What can hang from each mark
q_885: q_140
q_629: q_405 q_522
q_730: q_757
q_522: q_140 q_629
q_407: q_325 q_562 q_885
q_757: q_353
q_562: q_480
q_353: q_325 q_757
q_325: q_353 q_407
q_107: q_480
q_480: q_562
q_140: q_522 q_885

Each row was made from one small tree. The marks that hang from a mark follow it in brackets, in the order of their numbers. Every link used is in the known rows. Write each row's tree.
Known rows
q_353(q_325(q_407(q_562(q_480) q_885)) q_757): [-55   4 -13  30  55   5 -44   2   8 -29  30   7 -52 -27   5 -33  43  26
 -34  12  53  15 -50 -10  26]
q_353(q_325(q_407(q_562 q_885))): [-44  -4  13   6  30  -2 -20   4 -20  -6   4  -1 -21 -19  19 -43  33  20
 -13  -1  34   7 -39  -3  31]
q_757(q_353(q_325(q_407(q_885(q_140))))): [-54  11  -1  -3  40  -8 -23  12  13 -14   4  -8 -56   0  12 -10  35  20
 -41 -30  17  23 -11   4 -10]
q_629(q_405 q_522): [ -2   2   3  27  -2   7   7 -22 -30   2  26  10 -10  47  -7   4  -2 -12
  16  53   4 -26  -8   4   3]
q_107(q_480): [ 21  -2 -17   6  -1   2 -20   9  -9  -2  12  10 -13  -7   0  10  -2   2
  14 -10   7 -24   0   2  20]
q_407(q_325 q_562 q_885(q_140(q_522))): [-40   0  46 -15  44  26 -33  -7   3   5   4  27  31 -38  37 -57 -15  18
 -22   5  24  16 -13 -58  75]
q_480(q_562): [  0 -11  -1 -12 -28 -11  -5  11  20  -7  14  -5  16   7 -16   3   9   5
  14  -4  -8  -2  -8  -8  32]
q_353(q_325(q_407(q_562 q_885(q_140)))): [-58  -5  14   0  47   1 -24   5 -12 -12  -8   5 -26 -27  20 -30  29  21
 -44  -3  39  11 -40  -6  22]
q_407(q_325(q_353(q_757)) q_562(q_480)): [-38 -16  24 -13  29   1 -33   9   6 -22  56  17 -26 -18  17 -36   5  12
 -36   5  16  27 -18 -32  43]
q_407(q_325 q_562(q_480)): [-25 -16  35 -12   6   2 -25  10  -1  -5  15   8 -14 -22   0 -39 -27  11
 -11  12  18  28 -29 -30  53]
q_353(q_325(q_407(q_562 q_885(q_140))) q_757): [-64   8  -9  11  68  12 -37  -4   2 -30  13  -2 -26 -29  21 -27  51  22
 -57   9  44  -4 -49  -2  12]
q_885(q_140(q_522)): [ -9  11  -3   7  20  14 -13  -8  23   2  -2  34   1 -23  14   4 -10   5
 -28   9   4  10  -3 -30  12]
q_325(q_353(q_757) q_407(q_562 q_885(q_140(q_522)))): [-58  -1  23  18  71   4 -42  -6 -11 -19  41  44 -15 -39  53 -37  34  20
 -48 -16  36   8 -10 -34  42]
q_325(q_353(q_757) q_407(q_562)): [-37 -11  13   8  28 -18 -23   4 -25 -24  47  13 -29 -14  32 -27  30   7
 -34 -13  14  -3 -24   7  17]
q_407(q_325 q_562(q_480) q_885(q_140(q_522))): [-45  -6  45   1  48  24 -46   0  16   0   8  37   0 -46  23 -50 -25  23
 -26   8  40  38 -15 -69  78]
q_407(q_325 q_885): [-20   1  28  -8  29  13  -9   0  -8   5  -4  -2  24  -5  20 -41   4   5
  19  -8  20   7   9 -27  29]
q_629(q_405 q_522(q_140)): [ -8   1   5  48  -4   1  10 -15 -63  -8  19  12 -22  39 -24   7  14   3
  22  44   1 -29   1  -3 -17]
q_407(q_885): [-12   0  11   6  22   6  -7  -1  -6   4  -6  -4  11  -3   9 -15  12   7
  14 -12  17   1  15 -10  12]
q_407(q_325(q_353) q_562): [-27 -23  50 -40   4  -7  -8  11 -19   2  28   8   7 -10  30 -45  -6   6
 -16  -8  -5  19  -5 -24  48]
q_407(q_325 q_562(q_480) q_885(q_140(q_522(q_629)))): [-49  -5  65  11  49  25 -22   4   4 -15  21  35   5 -52  23 -49  -8  33
  -7  -7  43  46 -38 -49  90]
q_407(q_325 q_562(q_480) q_885(q_140)): [-50 -18  51 -11  45  13 -37   9  -2  -8  -1  10  -6 -31   9 -44 -19  20
 -27  -1  37  33 -16 -43  59]
q_730(q_757): [ -5  26 -16  10  16   2  -8 -13  -1 -13  21  -4 -31  10  -9   4  12  -8
  -3   5   0  -4  -5  11 -15]
q_407(q_325(q_353) q_562(q_480) q_885(q_140(q_522))): [-53 -17  57 -12  49  12 -40   8   8   1  27  53 -14 -43  38 -50 -15  23
 -38 -10  30  53   4 -76  77]
q_522(q_140(q_885) q_629(q_405)): [-24  -7 -16  76 -25   9  45   0 -59 -13  29   5 -28   5  -8  31  49  20
  57  -7   7  -2 -38   5   3]
q_140(q_522 q_885): [  0  11 -29  33 -17  19   7 -13  12  15  23  31  -6 -21  16  13   2   9
  14   0  -6  10 -18 -43  30]
q_757(q_353(q_325(q_407(q_885)))): [-42  13  -4   2  23 -13 -18  12   5  -8  15 -12 -51   8  12 -22  38  18
 -10 -29  11  18  -9   7  -1]

Which tree is each row?
[-21   6   1  40  16  19  14 -10   0 -11  25  36  -3  -5  19  11  14   5
   5  17  18   5 -32  -1  25] => q_885(q_140(q_522(q_629(q_405))))
[-31 -25  38  -3   7 -29  -9  13 -43  -6  26  18 -29 -12  30 -30   8   7
 -18 -23   9  12 -15   4  26] => q_325(q_353 q_407(q_562))
[-62  12  13  -7  39   0 -44   4  17  -7  24  18 -41 -25  29 -39  20  30
 -50 -15  16  27 -28 -24  43] => q_757(q_353(q_325(q_407(q_562 q_885(q_140(q_522))))))
[ -4   6  -2  47 -17   9  24 -13 -52   0  17   7 -29  11 -27  23  15  19
  19  11 -14 -12  -8 -29  -9] => q_629(q_522(q_140(q_885)))
[ -8   8  -1  46  -1  15  18 -12  -8  -5  36  31   4   3  20  -1  18   3
  36  18  14   0 -31   1  33] => q_140(q_522(q_629(q_405)))
[-50  24  -7   8  44   1 -32   3  27  -7  15  22 -50 -15  26 -19  28  23
 -40 -20  16  28 -12 -22  10] => q_757(q_353(q_325(q_407(q_885(q_140(q_522))))))
[-60  37 -18   6  58  -7 -29  -2  10 -27  25 -11 -85   9   3  -6  47  11
 -43 -24  18  19 -16  14 -24] => q_730(q_757(q_353(q_325(q_407(q_885(q_140))))))
[-33  -9  25 -29  25   3 -21   2  -5 -17  50   3   6 -11  31 -42  17   6
 -30   2   1   3 -13 -20  39] => q_407(q_325(q_353(q_757)) q_562)
[-13   6 -24  66 -20  24  34 -15 -10   4  47  33  -9  -2  21  18  26   7
  51   9   8   6 -48 -15  43] => q_140(q_522(q_629(q_405)) q_885)
[-38  22 -33  29  55   8 -21  -6   5 -23  16  -2 -27 -10  17 -18  63  14
 -18   3  40  -6 -27   3 -11] => q_353(q_325(q_407(q_885)) q_757)
[-15  -1   1  52 -21   6  44   7 -48 -14  15  -1 -20 -19 -14  25  42  31
  39 -32  -3   9 -29  -5   1] => q_522(q_140(q_885) q_629)
[-55 -18  25  27  55 -13 -40   8 -20 -26  47  22 -47 -23  24 -37  31  20
 -25 -22  45  21 -13 -15  35] => q_325(q_353(q_757) q_407(q_562(q_480) q_885))
[-62 -13  27   6  68  -7 -34   3 -25 -27  29  14 -23 -25  40 -30  40  16
 -50 -25  36   3 -11  -7  21] => q_325(q_353(q_757) q_407(q_562 q_885(q_140)))
[-37   1   7  25  55 -10 -17   1 -23 -20  32  14 -25  -7  36 -22  51   7
  -9 -31  32  -1   9  -3  -5] => q_325(q_353(q_757) q_407(q_885))
[-50 -10  11  21  33  -5 -33  11  -8 -12   9  14 -50 -25   4 -38  21  26
 -17   2  49  31 -41 -13  35] => q_353(q_325(q_407(q_562(q_480) q_885)))
[-23  39 -39 -17   9  -3 -15  -5  34 -17  44 -23 -70  27 -18   8  34   3
 -32   0 -23  13 -11  18 -23] => q_730(q_757(q_353(q_325)))
[-58  -5  14   2  23 -16 -42  18   7 -14  32  -4 -73 -10   2 -37  19  32
 -26 -20  27  39 -31  -6  36] => q_757(q_353(q_325(q_407(q_562(q_480) q_885))))
[-51   0   8  21  73  -6 -21   1 -16 -26  19  18 -29 -15  36 -10  47   9
 -39 -32  37   5   8  -6 -12] => q_325(q_353(q_757) q_407(q_885(q_140)))
[-54   2  35 -17  68  24 -41  -8  11 -12  43  33  18 -36  54 -51  19  18
 -48  -1  21  14   0 -60  63] => q_407(q_325(q_353(q_757)) q_562 q_885(q_140(q_522)))
[-19  -5   6  54  -5  -2  31   4 -57 -22  17   4 -15  10 -10  10  40  16
  41   1  14  -8 -20  21  -7] => q_522(q_140 q_629(q_405))
[-37  10 -24  10  28   0 -26  -2   1 -28  32  -2 -33 -17  12 -22  42  13
 -42  22  22  -9 -61  11   8] => q_353(q_325(q_407(q_562)) q_757)
